Each row was made from one path, in order. Every step used is in the known rows, and no mark comes twice. Write each row's path.
Known rows
retiz -> nabuke -> detivil: [-15  -8  20 -15 -15  29 -29 -27 -12 -24   4   5   7 -15 -12 -26  59  -8
  18 -37   5  46  20  -8   2  19  11 -25 -29  26 -15  32   4   9   7 -23
 -10 -14 -11 -31 -32   3 -20   1  -9  13 -16  66 -24]
lipezet -> detivil: [-16 -12  41   7 -35  19  -8 -32   1 -27  16  13  34 -15   7 -32  39 -20
  25  -3  15  29 -27  16  17  18   8 -11 -25  13 -56  20   5 -10  31  -8
 -34  -7  -4 -24 -30  -3   0  -5 -11  26 -11  52 -22]
lipezet -> gazig: [-25   1  30  -5  -8  12  -8 -17  -9 -44  20   8  21  -7   0 -26  43 -19
  21   0   3  31 -16  16  19   3  -3 -16 -32  29 -44   3  18  -3  12 -23
 -16  17   0  -4 -39 -21 -33 -30   4  30 -12  63 -23]
nabuke -> detivil -> lipezet: [-10 -19  22 -16 -23   8 -11  -8  -1 -47  11   7   3  -5 -19 -19  56 -27
  23 -15   3  51  27   7  -4   7   9 -12 -30  27 -49   5  -6 -10  -7  -9
  -6 -40 -15 -46 -19   1   1  -4 -11  27 -12  27 -24]
fifod -> nabuke -> retiz: [ -3  -1  38 -19 -22  35  -7 -17 -12 -19  15  14  18   6  -7 -14  40   6
  27 -37   6  21  28  -2  -4 -33  28 -14 -16  10 -21  39  17 -31  14 -12
 -45  -7   8   2 -31 -21  10  19  -5   3  -3  42 -22]
vegu -> gazig: [  3   0  23  -1 -11   3 -24 -21   3 -42  15   9  12 -15 -22 -18  33 -24
  33 -48  -3  33  15   2  24  18  15 -12 -32  18 -20   3 -12   1  14 -32
 -28  26 -19 -26 -33  -5 -27 -23   9  33  -9  44 -25]
detivil -> lipezet -> sivus -> gazig: [-28  -4  29  -3 -18  -4   4 -14   9 -32   6  27  20 -14 -21  -8  -9 -22
  14 -22   8  41 -18  24  19  -3  23  -6 -22  16 -52  -3 -20 -22  12 -20
 -22 -13   7 -42 -23  -5 -34   2   5   2   5  17 -12]
lipezet -> sivus -> gazig -> sonozo: [-36  -5  13 -10 -18  14   8  -9   4 -23   2  23  25 -28 -20 -26 -14 -13
   8 -11   1  36 -26  17  15   5  27  -7 -35  13 -39 -17 -21 -12  28 -22
  -6  23  14 -24 -23  -2   4   0   0  17   7  48  -9]
gazig -> lipezet: [-29 -16  15 -17  12  22 -20 -16 -14 -52  15   9  25 -10  -9 -14  35 -11
  28  -5  18  18  28  16  27  -7  24 -24 -23  21 -31   1   4   0  13  -4
 -13  18 -10 -20 -26  -2  21  -5 -23  51  -9  27 -21]
retiz -> nabuke: [-14  -5  26  -8  -7  31 -26 -34  -3 -23  -3  -1  15 -14  -9 -22  45  -2
  29 -18   6  26   8   4  39  13  17 -24 -17  17  -8  35  13   7  12 -16
 -18   4 -14 -27 -38  -7 -33   1  -4  12 -24  61 -13]
vegu -> gazig -> sivus -> lipezet -> detivil: [ -4   6  33  -7 -38 -10 -39 -40   2 -52   8  22  20 -28  -5 -36   7 -12
 -14 -36   2  27 -16  -4  33  19  -5   2 -36   1 -47 -23  -9 -11  26 -16
 -40  14 -33 -49 -24   2  16 -22  -9  14  -6  40 -28]
sonozo -> gazig -> sivus: [-21  -7  11 -17  -1  19 -12 -26 -22 -49  15  30  35 -30   8 -21  14 -10
   9   0   7  21  20  -1  23 -19   2 -11   0   4   2 -28   8   3   7 -15
  11  23 -18 -41 -25  -6   4 -12 -12  21 -25  11 -26]
fifod -> nabuke: [  0 -15  38  -8  -2  29 -10 -15 -12 -19   5   9   9  -4   5 -10  32 -11
  34 -30   8   7  13  12  25 -13  25 -19 -17  26 -14  20  12 -31  26 -16
 -35   3  14 -10 -42 -16 -11   9  -2  38 -27  50 -29]
sivus -> gazig -> lipezet -> detivil: [-41 -20  30   3 -28  20 -22 -27  -9 -27  17  21  43 -22  -4 -16   8  -7
   6  -9  16  10 -21  20  26   8  19 -13 -24  16 -55  -7   2 -30  38 -16
 -35  -4   1 -31 -14   8  17  -3 -27  30  16  38 -31]
gazig -> vegu: [-23  14  16 -21   0  22  -2 -24   2 -25  10  14  19 -11   5 -24  27  -6
  19 -28  13  26   3  18  24  26  14 -15 -24  18 -14  -9  -8   6  13 -13
 -18  22 -26 -19 -25   2  29 -18  -2  22 -25   3 -14]
vegu -> gazig -> sivus -> sonozo: [ -2  19  11 -10 -27  -2 -42 -21  -4 -45   7  21   0 -18  -9 -21   5 -14
   8 -49  -9  22  -1 -12  29   1  -1  -2 -56  12  -5 -18 -19 -16   5 -39
  -7  33 -36 -36 -29  -5  18 -17  20  25   5  44 -17]
fifod -> nabuke -> detivil -> lipezet -> gazig -> sivus -> sonozo: [-18   2  23 -19 -26   3 -31  -1 -22 -42   7  27 -13 -10  -5 -19  29 -16
 -17 -37  -9  18 -14 -13   6 -34  -8  -4 -53  29 -38 -30   1 -53   2 -35
   9 -16 -10 -18 -29 -15  18 -16  10  13 -10  65 -25]
gazig -> sivus -> lipezet -> detivil: [-11   6  33 -14 -35   7 -27 -41  -2 -47   6  20  28 -23  16 -37   9  -4
 -11  -8   9  27 -24   5  28  15  -6   0 -34   0 -53 -12  -1 -12  22  -1
 -36   1 -23 -47 -26   1  29  -7 -17  17  -5  32 -25]
sivus -> lipezet: [ -8   4  21 -30 -12  11 -17 -36   0 -48  -4  -5  15 -12   1 -28  21 -13
  19 -18   0  32  16  12  24  26   1  -5 -40  15 -39  11  -3  -8  13   1
 -25  15 -21 -43 -33 -10  -4  -9  -9  25  18  21 -20]
nabuke -> detivil -> lipezet -> gazig -> sivus: [-20  -2  20 -22 -13  -3 -19  -5 -13 -57  18  28   4 -16 -10 -28  42 -14
 -16  -5  -1  43   1   0   7 -15  -8 -13 -36  17 -44 -37   8  -2  -8 -20
  -4 -19 -20 -33 -22  -3   5 -27  -3  23 -32  42 -36]
nabuke -> detivil: [-10 -10  21 -16 -19  19 -12 -23 -11 -30  16   6  13 -10  -3 -24  49 -18
  24 -26   4  52  20   7 -17  22   7 -15 -37  24 -28  18 -10   2   6 -16
 -16  -9 -11 -33 -23  -1   2  -3  -9  32  -2  39 -33]
retiz -> nabuke -> detivil -> lipezet -> sivus -> sonozo: [-32   6  24  -5 -24  -1 -18 -15  -1 -33  -4  15   1  -7 -24 -30  31 -19
   9 -41   4  44 -22  -8   3  -7   9  -5 -46  28 -52  21 -24 -20  -2 -23
  24 -22 -16 -27 -19  -9 -18   5   6 -14  -2  61  12]
lipezet -> gazig -> sonozo -> sivus: [-44  -5  18  -8 -17  14  20 -11 -10 -30  23  19  17 -25 -21 -29  37 -26
  10  22  -3  21 -26  17  18 -23   8 -14   5  26 -45 -16  13  11  34 -21
  42  29  -1  -9 -40 -16   6 -11 -16   3 -33  81 -17]

Write each row's path
[-24  -5  13  -5 -17   8   4 -13   0 -30  15  19  11 -28 -40 -20  25 -30
  21 -16  -6  24   0   7  24 -11  19 -11   5  19 -25 -14 -11  13  34 -29
  30  34 -19 -27 -34  -4  11  -4 -12   8 -31  65 -17]  vegu -> gazig -> sonozo -> sivus
[-28  -1  20  -7 -29  14   6 -30  -5 -15  13  27  20 -23 -16   3  -7 -21
  26 -11  -2  22 -13  28  16  -2  18 -11   6  17 -21  13  -7 -10  34 -27
  -6  10  -3 -48 -35 -10 -23  18  -1  -4  11  23 -34]  sonozo -> sivus -> gazig
[-23  20  11 -15 -25   5 -27 -22 -12 -45  13  23   7 -11   6 -32  14 -11
  -1 -12  -3  20 -28  -2  23  -8 -13  -4 -59  18 -26 -23   2 -18   6 -31
   7  26 -21 -13 -31 -19   9 -25  17  20   6  59 -20]  lipezet -> gazig -> sivus -> sonozo
[-44 -29  26   5 -13  22 -10 -24 -21 -48  23  18  54 -29  -1 -28  34 -22
  10  10  20   5  -5   7  24 -16  12 -11   4  16 -54 -15  12 -17  30  -7
  14   8   1 -16 -11   1  14 -12 -41  28 -13  37 -15]  sonozo -> gazig -> lipezet -> detivil
[-45 -15  13 -15 -24   7  20   1 -11 -39  22  25   5 -26 -38 -27  51 -36
   2  14  -6  36 -14  10  -1 -27   4  -9   3  31 -65 -26   3   0  19 -19
  55  -9  -9 -20 -24  -8  14 -13 -21  -1 -35  74 -22]  nabuke -> detivil -> lipezet -> gazig -> sonozo -> sivus
[-44   9  17 -14  -3   4 -10 -17   3 -13  -2  29  10 -22 -23 -16   6  -6
 -19 -63  10  42 -12  10  12  15  23 -15 -18  21 -31 -16 -26 -12   9 -29
  -6 -19 -21 -38 -13  11  -1  -9  -1 -25 -19  10  -4]  retiz -> nabuke -> detivil -> lipezet -> sivus -> gazig -> vegu
[-51  11   9 -13  -7   3  11 -11  -4 -42   5  27  28 -21  -9 -27   9 -27
   2 -28  11  18 -16   3  19 -14   7   1  -8  24 -41 -32 -22 -25   3 -20
  55  18 -21 -19  -7  -5  14 -26  -2 -21 -15  -7  18]  detivil -> lipezet -> sivus -> sonozo -> gazig -> vegu
[-34 -17  35   1 -16  23 -17 -27 -11 -43  23  15  39 -15  -1 -29  37 -12
  14   2  21  13 -13  15  28   1  18 -17 -21  15 -60   2   6 -12  30  -5
 -22  -1  -4 -18 -17   4  28  -6 -32  42 -11  46 -24]  gazig -> lipezet -> detivil
[-35 -12  12  -7 -21   8  10  -3  11 -31  -3  26  18 -25 -28 -22  -6 -23
   4  -5  -1  38 -22  17  18  -4  26  -5 -31  16 -54 -27 -21 -21  20 -18
   6  -1   8 -34 -17   2   4  -1  -5  12   1  40  -6]  detivil -> lipezet -> sivus -> gazig -> sonozo
[-25   8  25  -3 -24  -4  -1 -16   8 -45   5  18  10  -3 -15 -24  16 -25
  24 -18   5  37 -26   7  16 -11  10   2 -46  25 -62  11 -26 -22   0 -17
  12  -2 -14 -20 -24 -18 -10  -1  13   6   3  40   9]  detivil -> lipezet -> sivus -> sonozo
[-36 -20  12 -13 -27   7   8   5   3 -29  -1  27  12 -29 -36 -25   1 -22
  -5 -19  -4  49 -14  10  -4   1  23  -4 -35  19 -56 -29 -27 -21  14 -22
   9 -15   8 -41 -10   9  12  -2  -9  10   6  43 -13]  nabuke -> detivil -> lipezet -> sivus -> gazig -> sonozo
[-11  15  11 -16 -25  13 -28 -25  -6 -40   8  20   8 -13   9 -25   8  -6
  12 -17   1  21 -11  -2  22   2  -1  -3 -55  11 -11  -7 -13 -14   4 -22
  -1  18 -23 -35 -30  -9  28  -1  12  23   8  36 -15]  gazig -> sivus -> sonozo
[-46 -11  16  -3 -18   7  -6 -15 -16 -41  -2  17  17 -27 -22 -26  31 -29
   3 -32   0  32  -7 -17   4 -23   3  -3 -13  28 -41   3 -10 -25  -1 -28
  59  -8 -11 -23 -12  -7 -35  -6  -4 -26  -3  48  12]  retiz -> nabuke -> detivil -> lipezet -> sivus -> sonozo -> gazig
[-20   2   9 -36  -7   9 -20 -34 -17 -62  -1  15  27 -33   7 -27   3  -9
  -6  -8  -1  22  25  -2  28  -2  -6  -4 -11   4 -15 -30   5  -9   8  -5
   8  31 -26 -54 -23  -9   9 -14 -18  12   0   1 -20]  sonozo -> gazig -> sivus -> lipezet
[-42  -5  19  -1 -19   1  11 -13  -9 -53   7  20  27 -19 -11 -23  13 -36
  18  -7   3  25 -17  -1  15 -26   2   2 -12  22 -51  -9 -14 -29   3 -19
  53  11  -2 -21 -18 -16 -25  -9   2  -8   3  27  13]  detivil -> lipezet -> sivus -> sonozo -> gazig
[-28   9  14 -17 -29   5 -42 -14 -14 -48   0  19 -10 -16 -14 -31  35  -9
 -20 -29  -8  31 -15 -18  18 -13 -14  -7 -55  25 -32 -23   6 -25  -5 -32
  24 -17 -31 -26 -24  -9  -1 -20   9  -4  -9  72 -15]  retiz -> nabuke -> detivil -> lipezet -> gazig -> sivus -> sonozo
[-35   3  11 -19   5  27   5 -25 -11 -32  13  14  38 -26   4 -25  25 -17
  13 -20  12  15  18  10  20  10   9 -14   6  18  -8 -26  -3  -2  17 -17
  23  31 -18 -20 -16   0  15 -26 -11   2 -26 -11  -5]  sonozo -> gazig -> vegu
[-43 -16  13 -11 -19  12  -5  -3   2 -22 -10  21   9 -31 -43 -27  10 -16
 -12 -28  -4  47 -12  -1   8   0  24 -12 -29  19 -43 -16 -15 -14  15 -23
  12 -19   3 -37 -14  10  -3   6 -10  -6  -8  64  -7]  retiz -> nabuke -> detivil -> lipezet -> sivus -> gazig -> sonozo
[-41 -13  15  -7 -25  -3   4 -10 -15 -52   9  23  22 -22 -15 -26  26 -37
  12 -23   2  39  -6 -11 -13 -23  -2   4 -20  26 -52  -9 -22 -32   2 -23
  56  -4  -4 -26  -7 -13 -18  -7  -4 -10   7  28   7]  nabuke -> detivil -> lipezet -> sivus -> sonozo -> gazig
[-26   7  24  -4 -29  -6  -5  -9   0 -44   8  22   6  -3 -16 -27  25 -27
  14 -35   3  51 -20  -2  -9  -4   6   1 -52  28 -62   9 -34 -22  -4 -20
  15 -18 -11 -26 -17  -8   0   1   6   3   9  44   0]  nabuke -> detivil -> lipezet -> sivus -> sonozo
[-30 -24  22 -14 -21  12   7  10  -6 -16  -1  28   5 -26 -30 -14   3 -17
  -4 -35  -3  31 -12   4  -2 -19  31  -6 -28  26 -48 -27 -22 -45  23 -25
  -4 -21  20 -28 -18   5  11   8  -9   9 -11  54 -19]  fifod -> nabuke -> detivil -> lipezet -> sivus -> gazig -> sonozo
[-23 -11  30  -5 -11  -6   4  -5   1 -46  14  24  13  -6 -19 -23  38 -25
  16 -20  15  63  -2   9 -11 -11  15 -11 -25  23 -65  10 -24   4   0  -9
  -2 -25  -5 -33 -18  -2 -13   1  -7  12 -25  33 -10]  nabuke -> detivil -> lipezet -> sivus
